Known rows, with every way that one mark hangs from another:
lukeba{lunus{dibik pamus}}: [  4.0  -8.2 -16.1  22.5 -11.6  28.5 -24.8   9.0  11.7 -11.3 -31.3  -9.0
 -45.4 -14.3   4.3  12.7  23.6 -12.3 -17.2   3.5 -20.4]
zunu{nenud{lunus}}: [  0.1 -18.0 -13.5  -6.4   0.6   3.8  -2.9  -7.1   6.4   1.9  12.6   0.4
   5.9  -1.2   6.0   5.7   9.6   9.4  13.5   7.8  20.9]
pige{nenud}: [  9.1   7.8  -1.6  -6.3  -2.8 -15.8  -6.9   1.4  -6.5  10.8  -9.8  -3.1
   8.2  12.3 -12.9  -9.3   9.9  -6.8  23.2   0.6   9.3]
lunus{lukeba nenud pamus}: [ -0.4  11.2 -40.1  30.0   5.4  29.5  -3.8   6.2  19.6 -15.7  -9.5 -12.2
 -14.6   0.7  18.0   5.5  19.3  36.3 -15.0  -0.4 -12.5]
pamus{lunus{dibik lukeba nenud{pige}}}: [ 40.0 -10.2 -19.5   5.3  -3.5  72.1 -31.1  16.3  14.2 -20.1 -45.8  -1.9
  -6.8  -5.9  -2.8  13.0  50.2  53.3 -12.9  -9.8 -13.4]
tadeti{pige{nenud{lunus{lukeba}}}}: [ 16.3  -6.0 -16.6  -2.5 -10.4  -0.3  -8.5   6.0   6.3   3.3  17.0 -14.6
  14.8   4.8  -7.2  -8.7  25.4  22.0   5.5  22.9  -3.8]
numug{pige{nenud{lunus{dibik pamus}}}}: [ 12.6 -20.4 -25.6  11.1 -17.9  -5.3 -35.6  15.2  23.8  11.3  -4.3 -15.1
   9.9  -3.3   6.8  -7.7  48.9 -32.6  -7.1   9.2  14.1]
lunus{dibik lukeba nenud pamus}: [ 16.6   4.7 -27.9  36.5   3.5  47.0 -19.2  17.1  24.3 -22.4 -19.9 -18.8
 -29.1  -5.7  24.4  13.1  37.4  36.1 -16.6   0.4  -9.4]
lukeba{lunus{nenud{zunu}}}: [  7.4  -4.3  -3.0  19.0  15.9  30.0   7.6   2.0   6.7  -5.1   6.7   1.5
  28.4   9.8  -8.0  13.7  26.1  31.1  -2.2  -3.0 -35.1]
zunu{nenud}: [  1.2  -9.0   1.5   0.9  -0.8  -2.4  -2.8  -4.8   3.6  -1.2 -16.0  -5.4
   4.9   2.5  15.3   4.7   0.0  11.5  31.2   1.3  21.6]
tadeti{pige{nenud{lunus{dibik lukeba}}}}: [ 33.5 -12.6  -4.6   1.7 -13.8  18.4 -24.1  16.6  15.2  -4.8   4.4 -18.9
  -1.2  -3.6   0.1  -2.9  42.7  19.5   5.5  24.5  -0.8]
lukeba{lunus{dibik nenud{pige} pamus}}: [ 11.2 -12.1 -27.9  33.1   1.0  49.7 -25.8  10.2  12.4 -20.2 -21.7  -4.2
  -4.1  -6.4  -2.5  11.3  49.4  19.2 -29.8  -2.2 -29.0]
pige{nenud{zunu}}: [  7.8   1.8   8.0  -9.0   5.3  -0.6 -10.6   2.6  -4.9  11.4  10.2   2.7
  35.5  10.1 -18.4  -6.3  17.3   8.3  19.8  -6.5   7.7]
pamus{lunus{dibik lukeba nenud{zunu}}}: [ 38.5  -7.2  -5.0   6.8   6.6  64.7 -29.7  18.4  17.7 -14.7 -29.7  -5.8
  -5.9  -3.7   5.1  22.9  47.9  60.2   2.0  -7.8 -13.0]
lunus{dibik lukeba nenud{pige zunu}}: [ 28.7 -12.2  -0.9  18.9  11.8  90.1 -11.5  22.1  16.7 -21.0   8.7   0.5
  44.6  -5.9   3.4   7.3  48.2  60.5 -30.0 -14.7 -16.2]
pamus{lunus{dibik}}: [ 26.7 -10.1   4.5  -9.2 -10.2  15.5 -36.9   9.2   5.1  -5.8 -43.2  -2.5
 -36.3  -7.1  -2.9  12.5  28.8   3.0  10.3  -1.0   4.5]
zunu{nenud{pige}}: [ -0.2 -17.4  -3.2  -3.4  -2.4  19.1  -9.3  -4.4  -1.2  -6.8 -10.8   2.9
  31.4  -0.6   2.8  -2.4   6.7  18.1  13.5  -5.8  19.3]
pige{nenud{lunus{dibik pamus}}}: [  9.5  -4.3 -26.5   3.5  -6.7   4.5 -34.1   7.9  11.4   2.5   6.1  -7.7
 -23.2  -7.4  -7.8   0.8  43.4 -14.8  -8.7   6.1  15.9]
nenud{lunus{lukeba} pige}: [  6.2 -11.0 -31.9  -6.7  -6.9  63.2   3.7   5.5   6.6  -7.1  21.5   9.9
  16.1  -9.8 -13.5  -2.0  15.2  21.4 -47.1  -4.2 -12.3]
numug{pige{nenud{lunus}}}: [ 11.3 -14.9 -16.1  -5.3 -13.6 -18.3  -5.5   5.0   9.9  20.6   8.8  -4.4
  40.3  10.6  -4.4 -14.9  25.0 -26.9   2.0   9.5   9.1]
nenud{lunus{dibik} pige zunu}: [ 14.1 -28.7   0.6  -6.4   5.1  63.5 -21.1  15.4   9.4  -8.2  44.0  12.6
  45.2 -19.0 -18.8   3.9  43.1  14.9 -43.8 -11.0  -2.2]
pamus{lunus{dibik nenud{zunu}}}: [ 31.5 -10.8   8.4   3.3  11.4  31.1 -37.7  13.2  13.3  -9.1 -19.2  -1.8
   7.1   0.0  -0.7  20.6  54.0  39.0  10.9  -9.5  -5.8]
nenud{lunus{lukeba pamus} pige zunu}: [-13.0 -10.7 -46.6   3.3  -1.2  75.8 -15.6   8.8  13.5  -9.6  39.8  10.1
  29.6 -18.4 -13.1   1.9  25.3  33.2 -59.6 -13.4 -13.0]
dibik{lunus{lukeba nenud}}: [  3.0  19.7 -23.2  32.1   4.2  41.1  -6.2  -4.0  35.3 -11.3 -28.3  -7.3
  -5.2  14.5   5.1  -8.1  20.1  47.2  -1.0   8.7 -37.9]
lukeba{lunus{nenud{pige}}}: [  8.0  -8.3 -17.4  17.3   2.9  38.0   4.5   0.4   0.4 -10.8  -9.9   6.0
  25.0   5.8 -15.4   3.6  26.4  23.9 -18.7  -2.7 -32.9]
dibik{lunus}: [-12.2  11.2  -4.7  13.4  -2.5   5.9 -17.9  -9.1  21.7   0.1 -19.8   3.0
  -6.1   7.8  -7.9 -12.5   6.7   6.4   4.8   8.9 -23.4]

Rows:
[-14.7  15.7 -50.1  40.6  -1.3  59.3 -26.9  -2.2  36.8 -22.1 -25.1  -1.4
   5.9   4.1  -1.9 -13.8  33.7  49.8 -28.8   0.8 -37.8] -> dibik{lunus{lukeba nenud{pige} pamus}}
[ 25.3 -13.1   8.6  22.8  13.7  48.5  -7.7  13.1  13.9 -10.4  -3.7  -3.7
  14.0   2.3  -0.6  19.0  42.5  29.1  -6.1  -3.0 -31.2] -> lukeba{lunus{dibik nenud{zunu}}}
[ -9.6  -8.8 -31.1  25.2  10.6  48.5 -14.9   4.5   8.3 -12.8   9.7   8.1
  38.3   0.0 -13.8   6.4  37.4  35.9 -30.5 -11.5 -32.4] -> lukeba{lunus{nenud{pige zunu} pamus}}
[ -0.7  13.1 -13.7  30.7  11.9  56.0 -10.1   0.3  36.7 -10.1  -8.4  -2.8
  24.7  11.7   0.6  -6.1  25.5  60.2  -4.7   1.4 -39.9] -> dibik{lunus{lukeba nenud{zunu}}}
[  9.3 -12.3   8.9  -3.9  -6.2  -9.4 -10.8   9.9   9.3  19.1  -0.1  -2.5
  67.3  12.8  -0.2 -17.1  20.7  -7.6  19.9  -2.7   7.6] -> numug{pige{nenud{zunu}}}
[  8.8 -10.1 -12.7  35.8  12.7  44.5 -23.5  11.8  18.9 -14.7  -5.4  -6.6
  -3.1  -3.9   5.5  19.8  48.7  25.5 -13.7  -2.6 -28.5] -> lukeba{lunus{dibik nenud{zunu} pamus}}
[ 34.5  -5.6  -8.7  -2.1 -15.3  47.5 -29.9  13.3   9.8 -10.6 -53.2  -6.1
 -46.7 -11.3   3.0  15.6  21.9  21.9   0.3  -0.8  -7.0] -> pamus{lunus{dibik lukeba}}
[  3.7 -11.3 -19.2  -3.4   3.3  58.4   6.2   6.7  13.0  -2.7  39.4   6.4
  19.5  -7.5  -5.3   6.6  13.2  28.3 -30.7  -3.1 -13.2] -> nenud{lunus{lukeba} zunu}
[ -0.3 -22.5 -16.8 -10.3  -2.4  26.7  -8.1  -6.5   3.7  -2.9  17.2   9.3
  32.7  -5.2  -6.2   0.7  18.0  15.8  -5.9  -1.7  20.1] -> zunu{nenud{lunus pige}}
[-21.3  19.3 -38.4  30.7 -11.5  35.7 -25.6  -4.4  32.7 -10.5 -35.7  -5.2
 -36.6  -0.7   4.5  -9.9   5.5  21.0 -13.6   8.5 -31.2] -> dibik{lunus{lukeba pamus}}
[  5.3 -15.0   3.5 -10.0   0.9 -19.1 -22.9   4.8   3.6   9.2  45.6  -4.4
  53.3   4.8 -19.5  -8.6  37.5  18.1  12.3  16.6   2.4] -> tadeti{pige{nenud{lunus zunu}}}
[  8.2  -9.1 -37.4  15.8  -9.0  56.0 -20.5  13.7  24.6 -12.0   4.0  -7.8
 -41.4 -19.4  11.2  12.0  29.1   8.4 -41.2   4.1  -5.4] -> nenud{lunus{dibik lukeba pamus}}
[ 16.0 -22.1   5.8  -4.2   6.9  41.4 -15.5  12.6  14.9  -3.9  38.5   5.2
  16.3 -14.1  -5.6  12.9  35.6   9.7 -25.0  -2.5   0.0] -> nenud{lunus{dibik} zunu}
[-16.9  17.1 -36.7  40.5  10.3  51.0 -24.0   0.0  43.0 -15.2 -11.5  -5.8
   8.1   5.8   5.7  -5.0  33.5  55.8 -12.4   0.2 -37.4] -> dibik{lunus{lukeba nenud{zunu} pamus}}
[  8.5 -20.4  -7.6  -7.7  -4.1  -2.0  -8.5   8.7  12.7  21.6  29.8  -0.2
  68.6   8.6  -8.2 -12.6  32.7 -14.3   0.5   0.0   6.7] -> numug{pige{nenud{lunus zunu}}}
[  7.2  -9.3  -5.2  -7.2  -6.9 -33.3 -17.1   0.0   0.2   8.5  26.4  -8.7
  23.8   6.7 -13.7 -11.3  29.2   4.0  14.4  22.8   6.3] -> tadeti{pige{nenud{lunus}}}
[ 35.1  -6.8  -1.7   5.5   3.1  14.8 -35.2  10.4   9.6  -9.5 -38.6  -5.9
 -20.8   1.5   3.8  17.3  48.7  27.4  13.8  -1.1  -1.8] -> pamus{lunus{dibik nenud}}
[  8.1 -14.2 -28.2  11.9   0.0  70.0 -24.2  16.6  24.8 -12.0  24.0  -3.1
 -12.1 -20.6   5.0  14.8  38.6  23.2 -43.0  -4.2  -6.8] -> nenud{lunus{dibik lukeba pamus} zunu}
[-11.6  23.4 -44.8  43.8   2.0  37.3 -24.1  -3.6  40.6 -16.1 -32.1 -11.7
 -21.0   7.9   9.9  -7.3  24.9  43.3  -9.6   9.7 -35.8] -> dibik{lunus{lukeba nenud pamus}}
[ 11.2  -5.6 -22.3  36.9   2.8  28.1 -21.0   9.1  17.8 -15.2 -28.6 -10.8
 -31.8  -3.9  10.8  17.4  43.6  12.9 -12.0   6.1 -26.7] -> lukeba{lunus{dibik nenud pamus}}
[ -6.0   8.5  -1.0  24.7  19.8  20.4 -17.5  -5.4  29.9  -5.7   2.8   2.7
  37.2  14.0  -7.6  -6.2  33.0  42.7   5.9   0.3 -29.8] -> dibik{lunus{nenud{zunu}}}
[ 26.2 -21.5   3.3  17.7   9.5  70.4 -13.2  14.7  10.8 -15.7   2.1   6.8
  41.4  -3.1 -11.2  12.1  52.6  36.5 -23.5 -10.8 -33.1] -> lukeba{lunus{dibik nenud{pige zunu}}}
[  3.1  -8.4 -50.3  10.1 -20.9  11.1 -14.3   8.4  22.1  11.4  -5.5 -11.5
  11.1   2.3   6.8 -12.7  26.1 -14.0 -14.4  10.5   2.6] -> numug{pige{nenud{lunus{lukeba pamus}}}}
[ 18.3 -33.4  -4.5  -4.6  -4.1  44.2 -23.7   6.1  10.3  -9.1   7.2   2.8
  19.6 -14.8   0.7   6.5  37.3  15.0  -9.2  -2.8  22.3] -> zunu{nenud{lunus{dibik} pige}}
[ -8.5   3.4  -6.8  21.9  17.8  43.8 -23.9  -3.7  25.9 -11.2   9.4  12.5
  63.8  10.1 -18.2 -14.0  40.9  49.1 -13.2  -6.9 -32.2] -> dibik{lunus{nenud{pige zunu}}}
[ 34.1 -11.9  -7.4   2.1  -1.1  37.4 -38.9  11.9   5.0 -15.0 -34.5   0.0
   5.6  -3.7  -9.6  12.7  55.3  34.2  -2.5  -9.6  -3.9] -> pamus{lunus{dibik nenud{pige}}}
[ 19.0  -1.7 -37.9   9.1 -13.8  39.2 -27.2  14.6  18.4  -2.7  -4.2 -11.9
 -34.4  -8.2  -3.7   2.3  38.7   1.9 -18.4   6.0   4.8] -> pige{nenud{lunus{dibik lukeba pamus}}}
[ 16.3 -22.9  -9.2  -3.1  -3.5  46.3 -18.4  10.9   9.1  -7.9  23.1   7.8
  14.9 -15.2 -13.1   2.1  36.8  -0.4 -38.9  -3.7   1.6] -> nenud{lunus{dibik} pige}
[ 26.7 -29.5   5.4  -3.4  -5.6  15.0 -22.7  18.7  21.0  15.1  19.6  -4.6
  53.2   1.4  -3.9  -5.0  47.9 -15.2  -3.2   0.8  10.8] -> numug{pige{nenud{lunus{dibik} zunu}}}
[ 11.3  -4.5 -14.1  12.5  13.0  73.3   1.9  12.0   9.7 -14.5  19.2   5.8
  57.6   1.2  -5.0   1.5  29.2  61.9 -26.7 -15.3 -20.1] -> lunus{lukeba nenud{pige zunu}}
[  7.8 -16.2 -41.9  12.3 -12.3  77.7 -26.2  16.2  20.4 -16.7   9.7  -0.4
 -13.2 -25.0  -1.1   5.1  38.2  16.2 -60.0  -3.0  -5.2] -> nenud{lunus{dibik lukeba pamus} pige}
[ -1.0 -23.3 -20.3   3.5   3.3  58.2 -38.0  14.6  15.4 -12.7  40.9  11.5
  25.9 -23.5 -12.1   6.4  49.8  12.4 -52.0 -12.2   0.9] -> nenud{lunus{dibik pamus} pige zunu}
